Each row comes from the steps of one path. Every step used is in the known rows, and no mark comes twice. Write the path behind each row, first mark first.
Known rows
vugeb/ruda/lokom/fekir/kome: [-0.32  0.09 -0.10 -0.47  1.71  0.11 -2.72  1.03  0.92  1.28 -0.51  4.62
  0.68  1.26  1.48  1.65 -1.09 -3.03  0.69  1.12 -0.40 -0.85]
lokom/fekir/kome/zaget: [ 0.01  0.28 -0.29 -0.50  1.36  0.83  3.75  0.84 -0.08  0.56 -0.92  1.16
 -0.27  5.74  1.29  0.19  0.31 -0.56  1.49  1.00 -0.78 -0.14]
vugeb/ruda/mimakez: [-0.08 -0.07 -0.80  0.60 -0.26  0.12 -2.32  0.00  0.59  0.21  0.70 -2.46
 -0.02  0.73  1.00  1.54 -1.52 -2.80  0.64  0.41  1.84  1.38]
kome/zaget/vugeb: [-0.28  0.03  0.78 -0.49  0.58  0.56  5.66 -0.76 -0.77 -0.41  0.68 -1.99
 -0.29  1.89  1.21 -5.26  2.65 -0.29  0.34 -1.62  1.09  0.53]
mimakez/fekir/kome/zaget/vugeb: [ 0.33  0.31  1.31 -0.88  0.83 -0.08  6.38 -0.75 -0.83  0.71 -0.50 -0.86
 -0.39  1.94 -0.48 -5.28  1.93  2.95  0.74 -0.57  0.23 -1.96]
vugeb/ruda/mimakez/fekir: [ 0.28  0.18 -0.50  0.15 -1.09 -0.54 -2.07 -0.22  0.47  0.76 -0.45 -2.99
  0.04  0.31 -0.73  0.68 -1.75 -0.55  0.52  1.26  2.29 -0.56]
vugeb/paled/toko/fekir/kome/zaget: [ 0.38  0.41 -2.51  0.83  0.64  0.20  1.79 -0.28 -0.07 -0.99  0.48 -0.27
  0.06  2.54 -0.24  5.03 -1.63  0.78 -0.20  0.89 -0.59  0.55]
paled/toko: [ 0.09  0.25  1.53  0.90 -0.14 -0.30  1.54 -0.93 -0.94 -0.18  1.17 -1.53
 -0.30 -7.01  0.49 -0.80 -0.09  0.45 -0.33 -0.60 -0.32 -0.53]
lokom/fekir/vugeb/paled: [-0.48 -0.28 -0.38 -0.76 -0.70  0.05 -7.94  0.99 -0.11 -0.10 -0.93  1.47
 -0.17  0.94 -0.23  0.97 -1.32  0.83 -0.92  0.39 -1.54 -0.41]
vugeb/ruda/mimakez/fekir/kome/zaget: [ 0.33  0.46 -2.34  0.09 -0.04 -0.17  3.50  0.27  0.62  1.36 -0.59 -1.75
  0.18  5.00 -0.71  1.65 -1.06 -0.15  1.29  1.64  0.92  0.43]
fekir/vugeb/ruda: [-1.28 -0.07 -0.51 -0.72 -1.15  0.10 -2.88 -0.52  0.15  0.70  0.57  0.54
 -0.05  2.03  0.43 -0.09  0.24  0.64 -0.72 -0.27 -0.76  0.94]
paled/toko/fekir/kome: [ 0.42  0.23  1.53  1.07  0.25 -0.01  2.55 -0.85 -0.04 -0.77  0.65 -0.24
 -0.52 -2.49  0.16  3.22 -0.17  1.59  0.28  0.46 -0.37 -0.58]
ruda/lokom: [-0.55  0.08  1.24  0.21  0.02  0.33 -2.84 -0.93  0.07  0.07  1.15  0.52
  0.84  0.39  0.64  0.64  0.14 -1.79  0.18  0.44  1.51 -1.34]
vugeb/paled/toko/fekir/kome: [ 0.53  0.20 -0.33  0.91  0.73 -0.22 -3.54 -0.55  0.06 -0.99  0.65  0.15
 -0.35 -2.52 -0.11  4.95 -2.48  1.54 -0.57  0.62 -0.38 -0.99]
lokom/fekir/vugeb/ruda: [-0.78 -0.21 -0.40 -1.12 -0.93  0.10 -2.46  0.98  0.53  0.78 -1.10  1.99
 -0.20  1.91  0.77 -0.11  0.28 -0.20 -0.40  0.21 -1.38  1.03]
ruda/mimakez/fekir/kome: [ 0.89  0.24  1.59  0.63 -0.28 -0.38 -0.99 -0.32  0.02  0.76 -0.40 -2.24
 -0.35 -0.66 -1.22  0.83 -1.38  1.68  1.23  1.34  0.85 -2.29]
zaget/vugeb/paled: [-0.05 -0.25  1.09 -0.39  1.10 -0.12 -5.48 -0.69 -0.71 -0.67  1.02 -1.10
 -0.47 -2.72  1.02 -3.93 -0.60  0.34 -0.84 -1.52  1.23 -1.45]
zaget/vugeb/paled/toko/fekir/kome: [ 0.98 -0.22  1.38  0.74  1.24 -0.41 -0.89 -0.43 -0.56 -1.36  0.70  0.08
 -0.69 -6.10 -0.31 -0.08 -0.67  1.89 -0.80 -1.36 -0.45 -0.68]
toko/fekir/kome: [-0.18  0.18  1.37  0.07  0.46  0.65 -1.12 -1.07  0.61 -0.69  0.28 -0.19
 -0.63  5.76  0.78  3.61 -0.38  1.20  0.92  1.27  1.29 -1.28]

Which path is each row?
[ 0.87 -0.13  1.50 -0.03  0.56 -0.78  1.01  0.10  0.10  0.95 -0.34 -1.31
 -0.59 -3.28 -0.90 -3.76 -0.45  0.90  0.75 -0.70  1.11 -0.94] => zaget/vugeb/ruda/mimakez/fekir/kome
[-0.17 -0.09  1.41 -0.17  0.28  0.38 -2.45  0.55  0.34  0.05 -0.54  1.96
  0.68 -0.14  1.21  0.52  0.11 -2.85  0.58  0.97  0.77 -1.13] => ruda/lokom/fekir
[ 0.35  0.03 -0.68  0.87 -0.37 -0.15 -3.97 -0.74 -0.08 -1.58  0.58 -1.56
 -0.16 -2.27  0.19  4.40 -2.13  0.49 -1.00  0.59  0.89 -0.41] => vugeb/paled/toko/fekir
[-0.23 -0.24 -0.94 -0.88  1.04  0.36  5.03  1.26  0.36  0.31 -0.76  2.30
  0.83  1.68  1.70 -3.67  1.92 -4.34  0.35 -0.75  0.75  1.61] => kome/zaget/vugeb/ruda/lokom/fekir
[-0.53 -0.35 -0.53 -0.42 -0.68  0.05 -8.52  1.10  0.46  0.00 -0.71  3.58
  0.94 -0.20 -0.95  2.03 -0.87 -1.09 -1.07  0.60 -1.39 -0.37] => ruda/lokom/fekir/vugeb/paled
[-0.17 -0.14  1.22  0.83 -2.33 -0.04  2.37 -0.74 -0.04 -1.17  0.35 -0.89
 -0.29 -2.93 -1.28  2.64  1.45  2.41 -0.84 -0.18 -1.22  1.17] => paled/toko/fekir/vugeb
[ 1.17  0.07  1.10  0.30  0.20 -0.12  6.88  0.08 -0.44  0.37 -0.56 -2.72
 -0.38  0.08 -1.64 -3.96  1.43  1.38  1.39 -0.65  0.76 -0.49] => ruda/mimakez/fekir/kome/zaget/vugeb
[ 0.21 -0.07 -0.99 -0.32  1.42  0.61  0.80 -0.41  0.19 -1.28  0.20 -0.28
 -0.38  6.54  0.36  0.48  0.15  0.83  0.12 -0.28  1.09  0.07] => toko/fekir/kome/zaget/vugeb/paled
[ 0.44  0.00 -0.91  0.48  0.84 -0.31  3.58 -0.25 -1.52 -0.77  1.02 -1.60
  0.04 -6.10  0.32 -3.97  0.37  0.10 -1.02 -2.10 -0.58  0.89] => kome/zaget/vugeb/paled/toko
[-0.26  0.00 -0.33  0.65 -1.16 -0.62 -4.38 -0.36 -1.02 -0.25  0.99 -0.06
 -0.02 -6.93 -1.29  0.85 -0.86  2.33 -1.83 -0.86 -2.53  0.26] => fekir/vugeb/paled/toko
[-0.46  0.54 -0.62 -0.14  1.13  0.75  3.37 -0.65 -0.23  0.49  0.68 -0.21
 -0.04  6.01  1.12  0.30  0.43  0.39  1.06  0.50 -0.20 -0.30] => fekir/kome/zaget
[-0.62 -0.15 -0.78  0.76 -2.03 -0.27  0.92 -0.30  0.92 -0.43  0.59  2.16
  0.95 -2.82 -1.44  4.32  1.17 -0.76 -1.33  0.06 -1.06  2.02] => paled/toko/fekir/vugeb/ruda/lokom
[ 0.56 -0.14 -1.17  0.50  0.08  0.02  4.09 -0.40 -0.59 -1.98  0.34 -2.10
 -0.16 -1.68  0.00 -0.41  0.67  0.21 -0.83 -1.15  0.63  1.40] => kome/zaget/vugeb/paled/toko/fekir
[-0.52 -0.21  1.48 -0.65 -1.15  0.29 -1.97  0.65 -0.12  0.14 -0.91  1.02
 -0.39  0.63  0.03 -0.64  1.02  0.90  0.03  0.13 -1.37  0.12] => lokom/fekir/vugeb
[-0.54  0.13  1.48 -0.82 -2.33 -0.38 -1.90 -1.05 -0.38  0.65 -0.46 -0.93
 -0.27  0.51 -1.71 -1.43  0.83  4.11 -0.47  0.61 -0.51 -2.06] => mimakez/fekir/vugeb
[ 0.34 -0.01 -0.97  0.42  1.31  0.28  5.99  0.59  0.06  0.41  0.58 -1.20
 -0.21  1.45  0.62 -2.76  0.87 -2.11  1.06 -1.45  0.45  2.51] => fekir/kome/zaget/vugeb/ruda/mimakez
[-0.52 -0.12 -0.47 -0.55  0.54  0.13 -3.04  0.80  0.93  0.69 -0.57  2.88
  0.84  0.83  1.76  1.06 -0.70 -4.08  0.32  1.01  0.97 -0.05] => vugeb/ruda/lokom/fekir
[ 0.47 -0.13 -0.56 -0.85  2.37  0.33  0.35  1.27 -0.52 -0.08 -0.89  1.52
 -0.43  2.19  1.18 -3.22 -0.26 -0.21  0.38 -0.71 -0.82 -0.27] => lokom/fekir/kome/zaget/vugeb/paled
[ 0.23 -0.37 -0.88  1.51 -2.63 -0.33  2.01  0.35  0.86 -0.89  0.25 -1.81
 -0.11 -3.24 -1.77  4.84  0.25 -0.46 -0.55 -0.17 -0.61  3.77] => paled/toko/fekir/vugeb/ruda/mimakez
[ 0.13 -0.22 -0.17  0.29 -0.87 -0.62 -4.06  1.17 -0.73 -0.19 -0.66  1.31
 -0.17 -7.14 -0.70  0.45 -0.93  1.27 -1.53 -0.39 -3.06  0.37] => lokom/fekir/vugeb/paled/toko
[-1.02  0.06 -0.38 -0.86 -1.97 -0.62 -3.06 -0.66  0.62  1.42 -0.31  2.11
  1.07  0.50 -1.86  0.49  0.66  1.03 -0.93  0.91 -0.25 -1.02] => mimakez/fekir/vugeb/ruda/lokom
[ 0.62 -0.06 -1.09 -0.21 -0.63 -0.36  5.99  0.19 -0.03  0.40 -0.68 -3.51
  0.00  1.17 -0.59 -3.98  1.09 -0.88  0.63 -0.56  2.07  1.25] => kome/zaget/vugeb/ruda/mimakez/fekir
[-0.16 -0.45  1.28 -0.84  1.11 -0.07 -0.37  0.93  0.48  0.30 -0.55  2.77
  0.45 -2.69  1.58 -3.92  0.95 -3.61 -0.08 -1.01  0.90  0.08] => zaget/vugeb/ruda/lokom/fekir
[ 0.31 -0.13  1.22  0.36 -2.83 -0.40 -1.42 -0.28  0.00  0.36 -0.64 -2.82
 -0.14 -1.12 -2.88  0.27  0.53  2.53  0.20  0.51  0.05 -0.45] => ruda/mimakez/fekir/vugeb
[-0.01  0.13 -0.74 -0.50  2.13  0.30  0.11 -0.25 -0.81 -0.14  0.84  0.12
 -0.22  2.52  0.72 -3.21 -0.09  0.75 -0.08 -1.26 -0.19 -0.44] => fekir/kome/zaget/vugeb/paled
[-0.36  0.27 -2.28 -0.59  1.63  0.57  2.63  1.32  0.98  1.26 -0.76  4.13
  1.08  5.82  1.37  1.97 -0.03 -3.74  1.00  1.30 -0.59  0.72] => vugeb/ruda/lokom/fekir/kome/zaget
